Each row was made from one walk, in order. Every step used is in the known rows, and no mark comes twice. Write each row's walk.
Known rows:
pama, vama, fezat: [  6 -25   7   3  -7 -28 -12  -5   7 -19  -5 -32  -1 -10   2  30   0   5
  12  17 -15   8   7]
zevorak, vama, pama: [-10   3 -11  -1  -7  -4  -4  -2 -17  17  -4   2   2  26  12  -2 -24   8
 -16 -13   3 -14   3]
kodum, fezat: [ 10  11 -18   0 -19   5  11   3  -3  -9  -6  11 -31  -5  31  18   6   3
  13 -15 -15  10  27]
kodum, fezat, vama: [  9   4  -9   4 -26  17   8   6   5 -32  -4  23   2   9  28   8   7  10
  18 -11 -10   9  37]
fezat, kodum, vama: [  5  12  -5   7  29  -3 -14  -5  -3  32 -15 -25 -11 -21  -4 -45   0 -14
  -3 -18 -28 -17  -2]
rebe, vama, pama: [-11   8 -20 -11  -1 -10  -9  -3  -5  20  20 -31  -2   6 -10   5 -10  -7
  -6  12   6  -4 -49]
kodum, vama, fezat: [  8  -1  -9   0  -6 -21  -1  -8  -5  28 -39 -18 -10 -36  -8  -9   7  10
   9   5 -18  -3  -3]
zevorak, vama: [ -6 -13   8   5  -3   9 -10   1 -13  11 -22  21   3  19   9  -3 -38   5
  -6 -21  -5  -9  54]
dolun, rebe, vama, kodum, fezat, zado: [ 12   1   6  14  -7   1  13  -3   2  -1  19  12  -6 -10   2  -1  35 -12
  -5  -5  14   3 -19]
dolun, rebe: [-19  -1  17  -5  14  27   2   8  -1  -1   4  27  12  16  -5  11  13   2
 -17 -12  -4  -7  20]
rebe, dolun, fezat: [-14   7   7 -16 -16   1   6   9   5   1  -7  -6  -4  27 -38  17 -13  21
  -5  -5   5   8 -27]
rebe, vama, zevorak: [ -9 -12   6  -3   7  -5   0 -11   1  -4   2   6  -6 -19  -7  21 -18 -20
  21  10  13  11  -3]
rebe, dolun: [-14   1 -10 -20  16 -10  -8   8  -8  10  14   4 -20  36 -31  13 -22   5
  -9   2  -3   5  -6]
zevorak, vama, kodum, fezat: [ 24   8 -20  16 -13  15  18  -2 -10  19  -6  32 -25  -9  21  -4   7  -3
   5 -13   2  -5  38]
kodum, fezat, dolun, rebe: [ -1   5  21 -10  -9  43  16  12   1 -30   8  30  12 -17  41  -1  34   5
  -6  -8  12  13  39]
dolun, rebe, vama: [-15 -11  16 -12  13  25 -10   5   5  12  17   2  10  -9 -28   6   1 -16
  -9   3   3  -2 -13]
kodum, fezat, dolun, rebe, vama, pama: [ -4  10  -3 -18 -12  18   8   5  -1  -1  31 -10   6 -20  14  -2  23  -8
  -9   8  21   7 -36]
zevorak, vama, fezat: [  4 -20  17   6 -13 -12  -2  -5  -9 -15 -36  20  -7   1  24   8 -26  19
   6  -7  -6  -1  44]
pama, vama: [ -4 -19  -2   1   3 -14 -25   0   6   6  17 -42  11   7 -22  24  -6 -14
   0   8 -13   2   7]
vama, zevorak: [-11  -3   3   2   6  -7   7 -10  -4 -14 -11  21  -6   5  13  24 -12  -4
  18   0   4   7  22]
pama, vama, rebe: [ -9  -9 -28  -2  10 -12 -16   7   1   7  28  -5  26   9  -7  14  -7 -14
 -13  17  -2   1  -4]

Write each row's walk:
[  8  -1  25  12  26 -10  -5  -7   6 -59  -9   2 -26   9  56  -8 -12  10
   9  -7 -23  -5  17] : vama, fezat, kodum
[ 23  13 -26   9  -8  10  14  -3   0  21  13   7 -30 -24   4   2  19 -15
  12   7   4   2  -2] : rebe, vama, kodum, fezat
[  5  -8   8  10 -11 -40  -3 -10  -4   5 -29 -22   3 -17   0  -9  11   9
   2  -1  -6   2 -17] : kodum, vama, fezat, zado
[  9   9 -16  18   7   9   7  -3  -2   7   0  20  17  28   2 -10  10   2
   4  17   6 -16  17] : fezat, vama, kodum
[ -2  -9  23 -10  -4  23  15  -4   6 -26  14  27   3 -44  14  13  15 -20
  18   5  26  23   9] : kodum, fezat, dolun, rebe, vama, zevorak
[-12  12 -17 -19 -12   0   7  11   2  35  -7   0   9   4 -53  -5  -3  11
 -15  -1   9   3 -49] : kodum, vama, rebe, dolun, fezat
[-10   8 -15  -1 -18  14   7  12   7 -22  -3  34  44  26  11  -1  -6  17
  -4   6   9   0  -3] : dolun, fezat, vama, rebe
[-10  -1  11 -10 -25  12   5  10  10 -26  -7  10  22  35 -27   8  -9  22
   6  -3   7   8  -8] : rebe, dolun, fezat, vama
[  9   1  -9  20  11   9   3  -5 -15  37 -10  26   1  18  -2 -16 -13  -3
  -9   0   8 -23  36] : zevorak, vama, kodum
[ 10  -4 -17  16  16  -8  -9  -6   0  32  21 -26   8   6 -25   5  14 -16
  -4  24   1 -13  -2] : pama, vama, kodum
[  2   2  -3   7  24  21   3  -2   0  38  21  11   6  -6 -29  -9  19 -19
 -11  19  15 -16 -19] : dolun, rebe, vama, kodum
[ 10 -17  17  -3 -16 -12  -7  -1   3 -43  -2 -28  18 -25  41   6   6  11
  14  28   9  20  29] : pama, vama, fezat, dolun
[ -5  -1  18  -4  20   0  -8   7  17 -36  26 -11  -1  24  -6  -7 -14  -1
 -10  -8  -6   1 -31] : pama, vama, rebe, dolun, fezat, kodum
[ 12   1   4  -5 -13  -5   2  -3  -7  -6 -31 -19  12 -44  36 -24  13  13
  11  18   7  11  23] : kodum, vama, fezat, dolun
[ 18  -3  -6  21 -14 -22   5  -6   2  -5  16 -12  -7   0   7   8  27 -10
   2  -1   3   6  -8] : pama, vama, kodum, fezat, zado
[-16  10  -8 -18 -12   2   9  13   4   2   3  12   8  28 -32  13 -13  18
 -13   2  13   7 -36] : vama, rebe, dolun, fezat
[  2  14   4  -4  16   0  -7   0   4  33 -15 -29 -12 -16 -35 -41   0  -4
  -7 -20 -17 -10 -34] : rebe, dolun, fezat, kodum, vama
[ -2   6  13  -3  16  -7   7 -10   4  10 -13  -2 -12 -28 -25 -17  -2 -12
  11 -13   0   2 -24] : rebe, dolun, fezat, kodum, vama, zevorak
[ 11 -15  28  13  23 -20 -17  -7  13 -55   6 -25 -15   1  36   1  -6  -3
   9  -1 -24  -1   9] : pama, vama, fezat, kodum
[ -6   3  25  -2  18  11  -2   7   7 -33   7  22  -5  31   9 -21 -28   8
 -14 -23  -1  -5  -7] : zevorak, vama, rebe, dolun, fezat, kodum
[ -6  22 -36  -7  -1 -15  -3  -5 -14  61  -8 -37   0 -10 -19 -19   9  -2
 -13  -1  -8 -15 -41] : kodum, vama, pama
